Every row comes from one small tree of marks. The marks that hang from a mark follow it in brackets, in the order of their numbers. Every link used is in the known rows. Which tree was each row made from?
(in the rows, 128 means zero)
Known rows
k_462[k_504]: [129 125 102 146 144 128 128 132 127 121 118 124 126 116 133 134 137 126
 120 141 138 129 131 126 134 137 130 134 124 140 132 128 141 117 126 140
 128 130 114 120 139]
k_284[k_733[k_706 k_791]]: [143 128 130 124 126 138 106 123 118 122 126 127 125 125 145 125 133 141
 132 128 132 127 115 147 115 152 130 138 128 113 131 121 127 139 125  49
 138 157 130 125 132]
k_54[k_800[k_771 k_791]]: [133 113 100 130 124 122 117 119 122 133 121 142 138 132 158 128 136 144
 126 108  78 121 124 126 124 143 127 122 129 124 137  98 139 141 123 100
 119 134 135 129 106]
k_284[k_733[k_706 k_769[k_568]]]: [133 116 106 135 131 138 105 122 132 120 143 131 147 119 124 121 136 135
 127 120 151 139 120 129 127 136 134 131 126 121 122 126 115 120 109 135
 137 153 116 122 118]
k_769[k_568[k_504 k_791[k_733[k_706]]]]: [133 129 124 124 144 120 141 153 142 118 125 126 125 126 109 127 138 126
 129 137 145 115 137 125 135 153 132 135 129 133 130 116 126 119 112 164
 112 144 114 126 126]
k_791[k_733[k_706 k_769]]: [127 117 108 125 123 127 119 136 120 115 127 127 128 116 118 126 131 145
 123 140 146 131 128 136 113 129 128 134 148 131 130 132 107 133 113 108
 117 145 116 128 126]
k_800[k_791]: [134 127 103 132 134 128 112 124 128 132 122 123 130 128 144 132 140 140
 128 125 100 117 131 128 125 131 127 128 126 128 138 116 130 136 129 137
 118 137 131 125 127]
k_525[k_747[k_733[k_284 k_706 k_769]]]: [131 122 124 134 114 125 143 126 120 130 134 122 136 102 129 125 133 132
 125 136 137 153 121 139 130 112 135 130 130 105 135 140 118 127 144 145
 121 121 128 134 137]
k_769[k_568[k_791]]: [138 123 109 145 151 128 101 136 130 140 134 139 129 122 130 130 130 123
 131 134 138 126 137 101 147 142 129 129 129 136 130 118 129 105 116 171
 126 128 112 119 134]
k_747[k_733[k_706[k_261]]]: [119 129 111 140 115 125 126 134 127 124 139 131 133 129 125 125 138 126
 125 128 141 128 125 148 129 152 131 130 130 124 132 124 131 119 145 102
 112 153 132 138 112]
k_791[k_568]: [130 130 128 145 140 127 100 128 127 132 133 128 131 124 133 132 134 127
 129 120 142 132 132 123 134 123 134 137 138 137 123 130 132 125 128 167
 143 123 118 127 130]
k_261[k_706[k_733[k_747]]]: [131 127 132 120 126 131 114 127 129 130 123 125 121 130 127 136 124 115
 129 157 153 132 135 103 127 142 125 126 126 138 116 135 143 107 154 128
 107 161 130 133 120]
k_54[k_800[k_771]]: [132 110 112 138 129 122 114 125 118 126 130 147 134 127 151 128 127 139
 121 112 107 127 122 110 129 139 129 126 132 137 130 109 142 128 119  98
 132 132 129 130 109]
k_462[k_483 k_504]: [120 125 110 135 142 130 127 132 126 130 129 118 128 119 127 138 147 124
 121 139 126 120 125 139 131 149 127 134 117 142 122 133 139 121 119 172
 140 122 116 124 145]
k_568[k_769[k_733[k_747]] k_791[k_800]]: [122 144 138 123 157 124 220 125 125 134 119 143 111 150 133 131 122 108
 131 130 122 114 137  78 130 127 130 112 114 139 126 138 137 124 121 170
 120 120 129 124 137]
k_747[k_525 k_733[k_284 k_769 k_791]]: [128 115 134 129 113 137 114 130 109 130 136 121 138 126 112 126 114 121
 129 132 113 146 121 147 132 100 121 130 120 114 132 122 116 130 134 120
 128  79 140 132 132]
k_769[k_568[k_504] k_733]: [121 120 121 137 152 123 181 131 148 115 141 113 139 139 101 131 138 117
 123 114 130 117 136 117 139 133 133 128 104 143 122 131 142 112 112 211
 120 132 126 136 120]
k_261[k_706[k_733[k_284]]]: [137 105 135 120 125 136 100 122 126 120 126 106 121 126 129 132 131 121
 133 155 133 134 129 118 132 133 126 131 120 141 116 131 132 108 146 102
 129 157 139 137 135]
k_284[k_733[k_706 k_769 k_791[k_568]]]: [142 132 141 129 119 138  76 117 115 129 133 129 139 120 137 122 141 134
 135 121 142 142 118 162 117 135 135 143 141 103 127 119 116 141 116  95
 141 136 117 128 126]
k_525[k_747[k_733[k_706]]]: [128 134 122 139 130 119 157 137 120 125 127 129 130 109 140 128 137 137
 129 134 136 140 124 127 129 140 136 134 129 110 136 139 138 127 150 143
 122 134 124 133 132]
k_733[k_284 k_747 k_791[k_568]]: [140 141 148 128 115 130 101 118 141 157 128 120 120 121 128 134 119 120
 134 130 154 137 129 120 128 111 129 133 148 122 120 134 128 136 140 134
 138 108 136 120 127]
k_800[k_54 k_771 k_791[k_733]]: [125 118 107 117 123 122 149 132 143 118 113 119 121 142 145 132 143 159
 126 122  93 110 133 141 114 118 121 130 136 136 137 138 138 142 128 103
 102 183 135 134 118]
k_525[k_747[k_733[k_706 k_791]]]: [136 140 127 132 122 118 141 133 114 130 125 126 125 106 143 126 137 139
 134 145 130 140 120 140 122 142 131 138 134  96 138 131 133 130 144 113
 119 132 125 134 127]
k_568[k_504 k_769 k_791]: [134 138 142 128 145 120 132 136 112 128 121 131 118 135 131 135 139 101
 126 138 120 116 141 115 143 129 135 126 105 140 142 119 138 116 124 191
 118 123 119 131 134]
k_284[k_733]: [133 118 127 140 147 140 116 123 120 116 129 134 131 135 139 131 131 128
 123 113 135 125 121 118 132 138 131 129 115 141 132 134 138 129 137 113
 142 158 131 131 132]
k_568[k_769 k_791[k_733]]: [132 126 126 130 147 120 152 135 104 132 113 139 108 136 128 135 134 122
 133 142 137 122 139  95 133 133 130 124 130 148 134 132 125 121 115 145
 122 147 118 132 130]
k_706[k_261 k_733[k_284 k_769 k_791[k_800]]]: [118 113 126 119 110 134  69 110 118 119 136 119 129 128 109 119 127 131
 123 134 102 130 122 172 127 123 111 120 134 129 129 127 107 118 127  47
 132 134 130 143 133]
k_568[k_769 k_791]: [138 131 127 132 145 123 122 129 106 138 122 140 116 129 144 134 134 114
 133 138 126 124 138 100 139 131 134 124 120 139 136 124 130 115 118 162
 127 128 115 125 136]
k_706[k_261 k_733[k_747 k_791[k_800]]]: [113 140 128 119 119 126  96 119 129 127 127 137 119 136 117 125 120 126
 124 134 117 119 126 142 125 143 112 117 139 133 126 134 129 122 147  62
 121 146 130 137 122]
k_769[k_568]: [130 119 101 145 143 126 113 129 138 132 142 125 135 121 127 130 128 134
 128 128 142 130 132 104 138 129 129 129 129 141 122 127 130 111 114 170
 137 132 119 121 121]
k_284[k_733[k_706 k_747[k_525] k_791[k_800]]]: [124 142 150 116 127 141 152 131 128 116 120 137 123 137 137 122 104 143
 131 122 129 124 115 126 109 140 125 124 125 114 121 130 124 155 136  60
 155 111 142 114 148]
k_525[k_747[k_733[k_791]]]: [131 135 129 141 134 120 140 129 109 134 128 130 126 113 135 131 134 133
 131 138 122 142 124 128 133 130 127 134 127 109 142 136 137 124 149 140
 120 129 124 138 125]
k_284[k_733[k_706 k_747[k_525]]]: [125 132 141 124 123 139 153 135 130 120 119 145 128 135 129 130 109 132
 126 108 151 126 121 108 118 141 135 124 122 130 120 138 129 147 148 106
 144 127 136 117 141]
k_284[k_733[k_747]]: [131 132 132 134 140 140 130 122 131 131 126 142 127 139 133 135 120 119
 121 115 152 127 123 101 129 136 130 122 120 141 128 142 140 133 150 123
 129 158 135 124 122]
k_525[k_747[k_733]]: [124 129 123 149 144 121 158 134 115 128 128 131 131 115 135 133 134 127
 124 127 132 141 127 114 139 127 133 129 121 124 140 141 144 120 158 167
 122 135 124 139 129]
k_568[k_769 k_791[k_800]]: [129 136 129 132 156 127 150 129 110 126 123 137 115 134 148 127 128 121
 133 143 114 119 135  99 137 127 129 121 117 139 134 122 129 118 115 146
 142 109 120 122 144]
k_284[k_733[k_769[k_568]]]: [130 111 109 146 143 139 101 117 125 124 145 134 148 127 119 125 132 126
 123 114 145 141 123 121 137 125 130 127 120 136 128 131 122 113 112 159
 138 148 117 127 117]
k_54[k_800[k_791]]: [138 123 103 135 135 133 100 117 117 136 124 135 139 128 151 128 134 137
 124 115  84 120 126 108 126 146 128 125 131 122 141  99 131 136 123 146
 145 119 132 127 122]
k_54[k_800[k_771 k_791[k_568 k_733[k_706]]]]: [133 121 114 123 114 116 145 130 131 130 113 130 134 131 145 124 144 154
 137 107 108 126 124 138 111 148 134 136 158 114 126 102 131 158 115  88
 127 145 130 134 100]

Write each row's tree
[128 146 146 120 125 127 100 132 130 116 137 111 139 116 126 117 139 131
 127 136 122 128 127 175 118 121 130 144 136 104 129 113 116 139 109 137
 136  90 116 126 132]
k_733[k_706 k_769 k_791[k_568[k_504] k_800]]
[134 131 136 110 126 138 137 123 138 102 125 124 121 135 166 118 132 160
 128 127 101 117 113 167 106 135 123 137 125 113 128 132 135 145 125  23
 139 173 137 124 134]
k_284[k_733[k_706 k_791[k_800[k_54 k_771]]]]
[133 123 127 123  98 130  92 118 134 135 134 117 120 115 125 125 132 139
 132 134 133 125 121 159 118 143 127 134 145 122 128 122 106 129 125  51
 131 141 138 127 131]
k_733[k_284 k_706[k_261] k_791]
[128 136 142 130 162 132 132 143 127 111 125 129 126 134 131 128 129 115
 118 135 105 106 137 128 141 138 128 129 106 138 141 116 139 121 132 152
 128 110 124 126 150]
k_568[k_504 k_791[k_800]]
[135 137 128 116 121 127  75 125 122 137 118 137 119 129 128 134 120 124
 129 141 127 126 128 127 126 139 115 123 139 127 127 130 139 124 145  87
 111 143 125 131 119]
k_706[k_733[k_747 k_791]]
[123 113 133 137 128 135 154 139 122 124 131 120 133 133 121 130 112 120
 127 119 123 136 125 118 140 110 129 126 113 134 127 130 133 131 151 138
 140  94 147 131 138]
k_747[k_525 k_733[k_284]]
[121 118 133 130 114 135 122 128 128 137 130 132 133 124 109 134  99 123
 120 117 143 137 129 111 129  95 127 118 129 139 124 142 112 132 137 154
 131  84 136 118 143]
k_733[k_284 k_747[k_525] k_769]
[135 130 146 106 121 137 121 116 136 130 121 109 113 129 131 127 115 123
 135 170 130 131 125 119 119 128 116 126 126 124 113 131 131 118 146  70
 128 135 148 129 134]
k_261[k_706[k_733[k_284 k_747 k_791[k_800]]]]
[120 140 148 129 132 116 161 140 138 114 133 116 137 138 132 123 140 119
 130 126 110 131 127 175 136 115 127 139 113 116 133 115 159 138 140 114
 108 110 137 142 101]
k_747[k_733[k_791[k_568[k_504] k_800[k_771]]]]
[131 137 145 116 114 141 128 130 124 127 118 141 124 132 132 128 110 135
 133 120 142 127 117 129 111 141 129 129 129 115 124 131 126 152 140  73
 141 122 137 117 139]
k_284[k_733[k_706 k_747[k_525] k_791]]
[118 135 143 121 103 136 124 125 127 130 124 145 124 136 117 127 114 133
 130 110 149 122 117 144 113 153 130 124 132 122 125 133 117 144 142  56
 136 144 139 127 130]
k_284[k_733[k_706[k_261] k_747[k_525] k_791]]
[124 126 122 124 154 129  87 138 126 108 134 131 142 133 107 120 134 110
 122 134 105 123 138 138 152 133 119 123 110 133 134 114 133 102 117 179
 118 118 106 134 132]
k_706[k_733[k_769[k_568[k_504 k_791[k_800]]]]]
[121 124 121 126 139 128 141 131 140 105 130 125 124 135 157 125 126 152
 119 126 102 114 128 136 123 111 122 129 127 141 127 138 143 128 127  99
 130 148 130 124 132]
k_791[k_800[k_54 k_771]]
[122 136 134 125 165 132 153 146 149 106 130 116 122 141 117 124 131 129
 120 135 114 105 141 112 139 128 122 132 120 143 134 135 133 112 114 204
 141 140 118 128 139]
k_769[k_568[k_504 k_791[k_733 k_800[k_54]]]]
[132 109 122 128 117 123 148 119 135 139 115 125 133 137 136 128 138 144
 134 101 101 131 125 127 124 123 130 130 148 130 126 111 132 152 125 107
 136 134 143 138 107]
k_54[k_800[k_771 k_791[k_568 k_733[k_284]]]]
[131 126 118 129 118 113 143 112 117 149 121 135 136 135 159 128 145 132
 139 104  91 133 129 118 128 125 137 125 134 123 129 102 139 143 109 152
 137 118 129 134  97]
k_54[k_800[k_771 k_791[k_568[k_769]]]]
[126 125 124 127 145 116 170 133 117 123 118 144 115 138 154 127 129 129
 133 137 107 119 133 119 133 123 129 120 116 142 133 123 139 124 114  97
 119 130 122 124 130]
k_568[k_769 k_791[k_800[k_771]]]
[127 122 127 127 107 131 107 123 139 152 139 129 136 116 100 129 101 129
 130 130 141 146 128 114 130  96 121 121 138 124 118 132 104 125 112 161
 135  76 130 113 128]
k_733[k_284 k_747[k_525] k_769[k_568] k_791]
[139 124 144 114 131 127 141 146 136 117 115 117 114 128 116 130 132 120
 125 140 136 112 133 136 129 139 132 135 125 135 138 123 123 133 132 117
 113 141 133 128 145]
k_568[k_504 k_791[k_733[k_284 k_706]]]
[116 117 109 131 102 130  77 114 146 145 143 135 138 127  89 128 121 112
 124 122 151 140 131 130 142 120 119 110 139 143 117 142 115 103 134 140
 114 150 125 136 107]
k_706[k_261 k_733[k_284 k_747 k_769[k_568]]]
[129 129 137 121 108 132 141 137 142 132 123 127 121 123 125 132 102 133
 128 124 149 128 126 108 120 119 132 122 135 129 116 137 118 142 140 114
 141  96 144 110 148]
k_733[k_284 k_706 k_747[k_525]]
[117 117 129 125 108 119 199 112 133 130 133 117 117 135 119 128 139 124
 133 115 136 122 127 128 120 132 138 120 123 140 117 141 114 126 113 119
 129 152 141 137 127]
k_568[k_769[k_733[k_284 k_706[k_261]]]]
[125 121 131 126 125 133 143 130 134 115 132 108 130 119 117 119 127 144
 128 131 146 136 124 140 115 107 131 137 153 128 117 140 101 142 112 114
 153 111 127 126 140]
k_791[k_568 k_733[k_284 k_706 k_769] k_800]
[111 140 153 111 120 115 236 138 135 117 119 128 121 145 109 134 120 110
 128 111 138 116 136 106 118 121 140 119 105 135 117 141 135 142 123 192
 120 106 136 127 133]
k_568[k_504 k_769[k_733[k_706 k_747[k_525]]]]
[125 131 124 136 157 130 115 138 133 117 141 129 143 126 113 122 132 112
 120 135 116 121 137 129 148 123 126 126 111 132 137 115 124 107 103 202
 124 100 110 124 136]
k_733[k_769[k_568[k_504 k_791[k_800]]]]
[127 146 124 123  98 123  96 123 138 145 130 140 118 120 125 129 126 132
 128 138 152 122 126 146 112 151 126 127 150 120 127 129 116 131 133  74
 113 146 129 123 117]
k_733[k_706[k_261] k_747 k_791]
[141 127 116 121 113 128  70 124 116 129 134 128 131 108 135 124 133 141
 129 146 127 134 124 154 111 133 125 137 146 109 132 115 109 129 108  88
 120 122 115 120 128]
k_733[k_706 k_769 k_791]
[133 107 105 141 127 133  99 119 138 136 147 118 142 114 114 127 126 129
 124 129 142 144 129 117 139 105 127 126 131 136 123 130 112 108 105 173
 133 115 122 120 124]
k_733[k_284 k_769[k_568]]
[124 121 147 118 120 131 178 123 133 137 122 124 119 140 111 135 105 124
 131 116 126 124 126 107 121 113 125 121 121 131 117 142 124 143 133 125
 128  95 151 124 147]
k_769[k_733[k_284 k_747[k_525] k_791]]
[130 131 120 127 121 122 118 125 146 133 122 118 131 135 158 131 147 149
 132 109  96 119 135 151 124 114 129 136 138 123 131 130 144 138 131 139
 119 153 129 130 122]
k_800[k_54 k_771 k_791[k_568]]
[119 126 138 130 103 118 162 120 132 137 127 113 113 127 110 127 142 129
 140 122 164 133 131 131 121 123 140 131 152 143 113 144 107 131 119 128
 149 149 132 139 121]
k_791[k_568[k_769] k_733[k_284 k_706[k_261]]]
[129 122 128 128 108 138  75 113 112 125 138 134 135 124 121 121 140 135
 126 121 135 131 116 174 115 151 128 133 132 115 135 122 105 129 121  54
 125 168 124 135 122]
k_284[k_733[k_706[k_261] k_769 k_791]]
[130 122 106 121 123 124 122 126 142 126 119 122 128 136 159 131 142 151
 126 118  84 113 132 147 120 117 123 129 128 128 138 127 142 137 130 111
 104 167 134 128 124]
k_800[k_54 k_771 k_791]
[116 122 116 142 152 135 145 146 117 119 141 140 147 132 113 119 116 118
 129 129 113 139 133 112 149 119 124 122 113 121 132 115 124 111 116 190
 133  73 118 125 138]
k_747[k_525 k_733[k_769[k_568[k_791[k_800]]]]]
[116 146 150 134 149 120 164 129 130 116 132 114 128 137 129 127 137 113
 127 124 124 124 136 124 137 106 137 131 113 141 125 131 140 128 118 205
 155  95 122 132 128]
k_791[k_568[k_504 k_769] k_800]
[125 127 134 137 164 141 128 132 129 109 139 133 146 138 116 120 134 110
 117 121 120 125 130 131 149 133 129 125  96 131 138 118 129 115 114 182
 134 126 116 129 133]
k_284[k_733[k_769[k_568[k_504 k_791[k_800]]]]]
[119 139 117 131 106 124 116 129 143 138 131 142 123 123 122 130 125 130
 123 127 161 121 129 128 119 147 132 123 145 135 125 135 122 125 140 104
 113 151 130 124 120]
k_733[k_706[k_261] k_747]
[127 131 131 132 132 118 127 127 132 124 129 126 128 128 147 124 131 146
 136 128 116 128 125 155 124 119 125 137 140 126 123 123 138 138 117  73
 131 119 127 127 117]
k_733[k_791[k_568 k_800[k_771]]]
[130 123 143 111 108 132  91 127 124 133 116 128 119 133 114 133 102 123
 132 129 122 131 126 123 128 120 116 120 132 130 120 134 127 136 151  86
 133 106 140 128 140]
k_706[k_733[k_284 k_747[k_525] k_791]]
[135 133 135 128 129 130 109 132 151 148 138 131 136 122 102 131 120  97
 120 134 149 132 139 111 150 110 129 120 118 133 134 124 123 110 124 217
 105 105 124 118 128]
k_733[k_284 k_747 k_769[k_568[k_504 k_791]]]
[118 122 138 134 129 142 123 127 115 124 128 148 139 137 114 132 107 124
 119 106 146 134 124 111 127 115 129 118 115 137 128 141 124 136 141 144
 134 119 130 124 137]
k_284[k_733[k_747[k_525] k_769]]
[137 137 141 112 123 122 206 123 134 149 116 134 107 137 134 134 125 107
 137 132 144 121 134  88 125 128 137 116 122 126 121 136 126 131 126 145
 114 131 138 119 140]
k_568[k_769[k_733[k_284 k_706 k_747]] k_791]
[117 139 142 128 147 128 170 127 129 116 126 111 113 140 137 127 134 140
 131 129 128 122 137 105 121  98 129 134 143 144 119 157 125 130 113 188
 172 134 120 134 134]
k_791[k_568[k_769] k_733 k_800[k_54]]
[130 151 154 129 127 116 146 130 120 135 133 111 131 134 124 130 147  95
 136 136 128 138 134 147 140 112 134 139 111 115 135 120 149 126 134 200
 124 103 128 145  99]
k_747[k_733[k_791[k_568[k_504 k_769]]]]
[125 134 129 146 149 117 135 142 122 132 137 135 147 114 106 128 142 105
 123 132 131 145 137 123 158 126 133 127 107 116 148 126 138 103 138 252
 104 115 106 140 126]
k_525[k_747[k_733[k_769[k_568[k_504 k_791]]]]]
[110 131 124 115 109 116 115 122 137 124 122 142 120 140 124 124 122 135
 127 129 114 118 124 162 122 138 111 115 139 136 125 133 140 127 145  10
  97 165 134 139 104]
k_706[k_261 k_733[k_747 k_791[k_800[k_771]]]]
[128 119 138 110 101 134  74 123 115 135 123 130 128 127 105 131 102 122
 128 130 122 139 126 135 127 107 114 119 135 124 123 134 115 132 141  95
 124  98 132 129 138]
k_706[k_733[k_284 k_747[k_525] k_769 k_791]]
[130 148 147 123 107 125 109 138 133 142 122 135 124 121 129 130 113 136
 140 125 152 133 129 132 115 128 134 137 152 111 114 129 123 147 130 126
 142  84 125 114 140]
k_733[k_706 k_747[k_525] k_791[k_568]]
[137 149 147 117 113 132 128 121 152 142 127 115 118 119 140 124 115 135
 135 139 145 133 123 134 115 119 128 134 152 108 115 131 119 146 131  93
 150  96 137 112 140]
k_733[k_284 k_706 k_747 k_791[k_568 k_800]]
[139 118 123 129 114 134 100 120 116 137 139 117 136 120 123 127 128 116
 127 144 119 147 121 151 132 107 121 132 124 110 137 120 121 125 135 114
 115 112 136 135 119]
k_747[k_733[k_284 k_769 k_791]]
